Each row comes from the steps of one walk. Every step used is in the known rows, and no mark comes twice. Write the walk behind each row, first mark first.
In the rows, zero is written as 128.
Known rows
sogol, dasam, ronef, tusa, dufe: [106 184 140 191 131 141 153  95  84 128 122  85 168 140 125 128 102 145
 194 144 100 160 105 185 143 115 116 134 190 144 107  85 134 143 121]
kerom, tusa, dufe: [ 86 120 101 138 118 140 154 108 110 131 132 161  94 105 142 137 102 166
 147 123 130 136  78 146 108  98 118 151 126 145 149 152 170 113 128]
ronef, rovuz, tusa, kerom: [ 77 101 115 144 132 127 157 121 185 122  98 101  67 126 119 169 111 115
  72  98  47 141 138 157 120 116 132 164 161 108 113 180 139 124 127]
dasam, rovuz, tusa, dufe, zutalud: [ 84 145  91 174  95 145 137 133 207 150  91 153 104 100 134 160  79 160
 151  95 218 116 111  91 105  70 130 181  86  95 148 168 128  80 119]
kerom, tusa, ronef, zutalud, dufe, meni: [ 69  71 127  91  99 123 182 105  93 111 107 117  58  80 206 122 132 136
  78 126 135  89 197 121  79 149 144 134  82 144 164 119 146  98 162]
dufe, zutalud, ronef, tusa: [160 203 131 125  92 172 119 168 177 110  58 104 105 159 125 117 145 115
 140 161 197 120 164 110 153 146 101  97 153 137 157  56 134 108 145]
zutalud, dufe, meni: [ 86  88 112  93 146 130 190 126 121 126 120 143 155  91 149 124 128 128
 105  98 172 114 201 165  95 121 135 134  76 101 127 162 145  87 162]
donod, fadubim, rovuz, ronef, dasam, sogol: [148  92 152 137 157  37  98 143  55 160 190 140 192 120  98 186 172 137
 120 146  87 119  62 100 132 146 124 124  92 173  96 133  86 177 109]
kerom, tusa, ronef, zutalud: [123  94 137 109  86 142 122 103 115 110 125 110  36 110 206  94 134 139
  90 165 108  98 136  96 128 154 134 123 111 164 174  78 143 126 136]
dufe, zutalud: [140 134 109 113 124 173  87 152 203 137  86 157 139 143 132  97 112 146
 106 122 209 118 153 101 124  98 144 136  86  86 153 132 125  93 142]
ronef, dasam, sogol: [115 110 149  81 149 137 175 129 107 170 188 109 161 116 132 153 154 156
 141 138 119 138 107 145 149 152 145  98  64 163 110 112 124 158 130]
dasam, ronef, rovuz: [120  89 140 118 164 149  88 113 137 152  97 120 167 116  98 117 138 102
 126 141 120 142 136 147 122 152 137 134 203 116 126 172 135 144 138]
dasam, sogol: [116 111 141  57 170 176 162 137 135 145 162 142 157 114 125 151 150 148
 143 116 159 166 133 145 119 152 135 132  97 135 116 126 138 136 135]
sogol, dasam, rovuz, ronef, zutalud: [162 139 136 190  88  96 118  94 112 109 163 103 122  82 147 126 100  91
 106 150 104 111 160  95 127 150  87 136  97 114 151 122 143 153 120]
meni, dufe: [149  79 138  78 165 131 129  91 119 100 148 160 140 120 148  95 111 111
 156 103 134 122 133 149 104 150 133  91 113 120 110 157 124 128 119]
tusa, dufe, meni: [107 124  72 121 138 140 220 133 137 129 133 141 137  69 118 174 110 129
 151 108 167 123 117 152 106  81 142 156  95 114 109 169 155  96 148]
sogol, dasam: [137 157 121 164 123 181 156 104 148 133 135 120 158 164 129  98  92 140
 106 126  99 144 159 161 133 130 107 103 129 110 136 104 120 132 131]
dasam, rovuz, ronef, tusa: [137 160 146 214  88  72 122 127  75  86 138 109 147 112 129 152 163  89
 144 170 175 133 147 114 168 147  44 137 147 162 169 116 150 141 112]
meni, dufe, zutalud, ronef, dasam: [183 133 138 110 107 136 122 137 153 149 104 116 108 144 126 104 113 128
 155 147 124  59 113 108 131 150 146  40  98 133 114 105 101 138 140]
dufe, zutalud, ronef: [182 163 114 108 109 203 105 176 211 144  60 140 101 144 111 110 121 135
 133 147 185  94 148 100 124 127 126  97 132  99 140  99 133 101 158]
donod, fadubim, rovuz, tusa: [116 106  85 157 154  75  98 127 140 145  96 168 140 140 127 158 142 140
  89 105 124 125 108 100 122 100 113 175 119 134 120 132  75 101  99]
tusa, ronef: [148  92 153 139 115 161 131 131 138 115 138 124 114 143 165  85 138 147
 117 156 136 100 122 136 152 135 130  99 147 139 143 100 121 121 141]
zutalud, ronef: [181 147 121 107 126 183 148 153 159 135 104 128 110 130 117 114 134 123
 146 155 135 104 134 142 143 145 110  87 152 123 122  96 147 118 152]
zutalud, ronef, tusa: [158 188 138 124 108 156 156 148 128 101  98  94 113 142 130 122 160 102
 154 169 150 131 152 147 169 163  83  87 171 160 141  53 147 125 138]
sogol, dasam, ronef, rovuz: [117 125 144 157 149 171 111  96 140 156  96 101 177 147  92 113 110 110
 119 135  76 156 154 157 112 162 117 115 220 114 128 151 118 160 134]
ronef, dasam, rovuz, fadubim: [113 134 147 128  97  79 142 124  65 141 205 123 170 104 141 107 155 108
 112 124 159 104  95 120 163 147 118 117  88 162 133 154 112 142 101]
ronef, tusa: [120 159 135 130 123 129 141 125 116  97 128 109 145 135 148 111 156 110
 129 147 162 153 156 154 172 138 100 121 134 154 151  83 143 120 123]
donod, fadubim, rovuz, dasam, sogol: [104 126 147  42 183 111 123 161 123 147 174 197 186 120 110 167 147 150
 145  59 134 185  92 115 102 153 154 173 122 140  96 121  84 180 113]
donod, fadubim, rovuz, ronef, tusa: [158 140 135 193 129  19  60 138  58  88 128 142 180 141 111 148 177  91
 107 158 127 131 112 102 154 130  79 145 163 162 138 104 104 140 100]
dasam, ronef, tusa, rovuz: [117 172 142 151 151 134 111 124  70 112 154  78 145 154  97 163 170 116
 175 155 105 190 153 151 138 123 155 133 173 136 113 126 137 138 119]
ronef, dasam: [139 114 127 141 122 110 145 117 112 157 165 108 151 125 140 102 135 141
 118 155 109 101 114 147 179 121 132  92  72 144 125 114 126 138 132]
donod, fadubim, rovuz, ronef: [183  94 118 179 150  31  37 144  82 118 137 181 182 129  95 142 154 109
  95 142 113 106  89  90 124 110  99 151 140 126 119 154  99 136 110]
donod, fadubim: [118  92 131 106 158 109 117 134 120 115 143 158 183 105 149 115 120 125
  81 117 160 128  96 131 107 117 107 156 105 132 113 141 119 127 107]
meni, dufe, zutalud: [150 103 126  81 144 153  84 120 182 114  98 172 132 140 142  89  97 126
 138  97 189 111 147 101  89 126 155 105  92  93 130 157 107 107 128]
kerom, tusa, rovuz: [ 91 139 105 137 124 153 131 122  98 118 164 137  80 147 106 171 143 145
 118 128  91 178 140 119  95 113 140 135 124 132 161 175 156 122 123]
sogol, dasam, ronef: [137 153 129 172 152 183 114 100 110 164  92  99 176 171 116 103 108 154
 149 151  92 139 145 165 126 133 114 121 176 118 109  91 113 146 137]
donod, fadubim, rovuz: [160 121 107 131 166  72  54 149 121 141 166 208 199 113 110 134 164 121
  90 109 131 131  96 110 126 109 142 144 117 121 120 147  79 117 115]
ronef, tusa, rovuz, fadubim: [102 158 152  94 127 106 146 126  58  72 193  91 136 165 114 125 166  86
 121 115 126 187 135 138 137 135 148 131 152 150 122 148 133 126  93]
kerom, tusa: [ 98 121 101 128 114 155 128 116 112 131  97 153  90 140 147 126 135 156
 104 141 140 133 132 122 118 131  89 139 120 155 177 123 156 115 132]
donod, fadubim, rovuz, tusa, dufe: [102 108  87 162 155  70 128 118 134 143 130 173 140 104 122 169 106 152
 132  90 116 128  56 123 111  70 140 184 122 126  99 160  96  98  99]
dasam, ronef: [141 115 125 127 169 160  90 121 106 158  93 119 165 135 127 106 141 146
 159 156 141 126 125 153 137 122 132 140 158 118 107 114 137 127 141]

Which walk is each row?
[ 94  81 112  61 140 115 183 111 123 117 132 124 123  56 178 114 122 108
  91  99 155 108 216 147  93 129 161 143  41  98 124 145 152  89 160] | ronef, zutalud, dufe, meni
[103 117 157 107 146 143 114  96  93 134 110  94 177 169 102  84 120  90
 103 113  94 152 126 152 111 171 118 127 229 134 115 158 108 159 111] | sogol, dasam, ronef, rovuz, fadubim
[ 80  79 108 133 132 140 164  99 182 130  69 107  95 132 124 139 109 110
  90 112 127 140 154 128 122 135 100 154 157 123 149 166 132 111 117] | ronef, rovuz, tusa
[128 135 106 120 125 161 112 146 199 138 115 164 137 113 128 109  82 158
 140 105 198 122 108 118 113  69 168 146  90  80 133 158 140  90 137] | tusa, dufe, zutalud
[139 154  94 139 104 188 155 155 215 148  35 123  62 138 116 141  78 157
 164 126 172  92 106 104 110  93 128 132 137 101 120 111 138  83 141] | rovuz, tusa, dufe, zutalud, ronef
[108 123 120 144 118 148 169 140 196 129  77  90  38 131 105 177 114 109
  91 115  36 123 135 150 120 135 119 135 193 116 107 157 142 127 139] | zutalud, ronef, rovuz, tusa, kerom
[123 201 153 252  78  82 138 129  94  84 162  83 121 138 118 177 135 102
 114 147  54 143 144 154 153 136  67 135 169 137 136 116 138 167 120] | sogol, dasam, rovuz, ronef, tusa, kerom
[175  89 127 121 123  90 101 104 109  97 130 103 100  91 158  98 112  94
 103 161 114  99 146 105 136 129 118 141  89 117 129 116 165 134 129] | rovuz, ronef, zutalud
[140 151 116 107 147 116  98 146 152 141 142 192 150 144 110 105 134 139
 154  80 122 155 132 128 150 123 155 144 137 107 127 114 105 151 134] | fadubim, rovuz, dasam
[172 164 112 115 110 191 129 170 205 144  86 148 101 121 108 123  93 145
 166 130 178  96 104 116 114 100 145 108 134  93 120 122 145  97 154] | tusa, dufe, zutalud, ronef
[162  91 135 189 111  67 123 114  77 137 141  90 143 137 122 112 127 126
 118 182  89  78 103 125 174 119  95  95  95 149 123 119 138 156 126] | rovuz, ronef, dasam
[ 86 123 156  31 165 176 186 142 140 138 149 146 144 128 132 139 118 158
 170  78 154 186 123 146 115 162 134 156 114 135 108 107 140 177 131] | rovuz, dasam, sogol
[125 142  71 161 123 126  94 140 210 159  77 174 108 137 111 148  99 167
 142  94 169 117 110  90 117  55 169 168 101  83 133 153  99  70 128] | fadubim, rovuz, tusa, dufe, zutalud
[149 197 141 139 116 156 156 150 111  93 164  84 100 149  89 168 162  96
 165 153 100 174 155 140 142 140 137  91 171 139 127 112 148 131 128] | zutalud, ronef, tusa, rovuz
[120  92 178 102 127 148 177 133 102 161 190  92 134 129 153 141 163 167
 142 159 107 115  95 136 157 167 152  78  96 182 116  90 105 164 134] | tusa, ronef, dasam, sogol
[165 179 143 102 109 154 117 144 156  91  68 116  99 156 132 113 135  97
 167 140 180 114 159 114 128 167 111  72 158 141 140  75 118 119 132] | meni, dufe, zutalud, ronef, tusa
[175 143 130 138 107 139 159 142 125 162 136  93 118 131 121 112 138 132
 140 175  93  77 109 142 176 145 119  53 112 152 116  84 128 143 146] | zutalud, ronef, dasam
[114 133 139 107 116 114 133 132  93 118 181 152 164 103 138 105 153  99
 116 104 196 126 116 120 135 145 104 147 119 140 139 167 126 122 105] | dasam, rovuz, fadubim
[193 112 117 207 118  33  71 127  77 158 159 129 159 143  94 129 163 125
 125 176  68  81  99 109 185 114 123  92 104 141 128 127 103 147 128] | fadubim, rovuz, ronef, dasam
[ 90 141  94 134 101 162 110 136 173 140  84 172  91 127 137 129  89 178
 132 116 186 123 100  99  91  77 141 156 101 111 167 153 150  92 136] | kerom, tusa, dufe, zutalud
[122 134 125  97 158  81  86 153 131 131 150 204 180 130 120 117 125 133
 123  68 124 153  97 116 124 120 145 171 136 118 109 123  83 163 112] | donod, fadubim, rovuz, dasam
[168 100 132 129 129  90 105 107  97  88 179  91  87 100 124 138 119  87
 115 152  71 136 150  99 116 119 157 141  92 104 119 157 167 140 120] | tusa, rovuz, ronef, zutalud
[148 210 135 140  97 155 118 182 179 105  91  98  73 150 122 152 147 120
 119 142 110 125 146 139 151 124 134 113 158 119 124  82 139 121 151] | dufe, zutalud, ronef, tusa, kerom
[141 146 122 122 173 125  63 138 111 169  98 163 168 154 100 108 145 153
 192 109 113 148 119 136 142 126 159 159 185 114 103 101 100 165 139] | fadubim, rovuz, dasam, ronef
[157  89 150  98 110 142 123 111 140 108 156 103  82  96 198  76 128 121
 100 157 117  95 142 116 149 145 163 111 101 135 140  82 132 123 139] | tusa, ronef, zutalud
[121 122  76 168 144 102 139 113 150 153 123 163 114 116 113 158 112 157
 162 101 112 131  92 136 137  71 151 160 124 111 114 152 115  87 118] | fadubim, rovuz, tusa, dufe
[ 75 158 103 220  99 143 209  91 151 142 139 124 117 103 132 168  65 156
 161  98 123 137 109 146 116  96  95 162 124 120 130 152 128 113 106] | sogol, dasam, rovuz, tusa, dufe
[155 123 159  52 138 160 152 143 141 163 136 118 118 134 117 155 133 145
 179 129 132 101 107 110 106 181 156  52  89 152  95 107 100 159 138] | meni, dufe, zutalud, ronef, dasam, sogol
[141 126 146  56 112 158 110 158 173 120  82 128 118 149  96  87 128  74
  88 111 167 116 128  99 108 165 131 108 192 116 138 166 122 120 127] | dufe, zutalud, ronef, rovuz, fadubim
[ 95 120 103 153 133 134 160 126 166 124  97 105  63 141 143 163 114 151
  97 109  67 127 133 161 134  91 128 169 120 112 101 136 139 112 129] | rovuz, tusa, kerom
[ 93  88 178  99 113 152 157 129 174 108 126 128 108 140 139  82 102 115
 123  95 113 144 129 136 131 169 136 125 206 131 146 133 125 183 133] | tusa, ronef, rovuz, dasam
[ 98  67 161 115 118  77  96  86  54  93 166 113  72 104 162 116 112 120
  89 127  65 133 178 119  77 134 146 138  85 109 150 170 176 125 128] | kerom, tusa, rovuz, ronef, zutalud, dufe
[101 192 159 138 134 128 133 106  34  99 158  57 158 202  99 127 147 102
 143 127  77 193 139 154 124 146 139 127 203 151 105 117 111 152  94] | sogol, dasam, ronef, tusa, rovuz, fadubim
[138  90 157 125 139  99 155 127  72 153 168  93 153 127 115 160 147 143
 143 164 105 119  98 126 145 154 109 106  85 167 107 117 134 175 126] | rovuz, ronef, dasam, sogol
[161 170 111 190 106  75  59 152 146 115 107 157 142 140  97 143 131 128
 157 135 171 125 107  91 143  79 142 144 135 109 149 131 120 103 126] | fadubim, rovuz, ronef, tusa, dufe, zutalud
[113  70 160  52 147 115 113  94 120 116 166 134 132  76 195  57 108 120
  89 102 130 117 193 162 121 137 170 124  51  91 129 133 157 102 142] | ronef, zutalud, dufe
[ 83 131 126  88 123 127 133 119  57 100 170 127  92 166 114 135 148 123
 101 109 108 172 115 115  91 128 139 144 142 150 142 180 145 122 101] | kerom, tusa, rovuz, fadubim
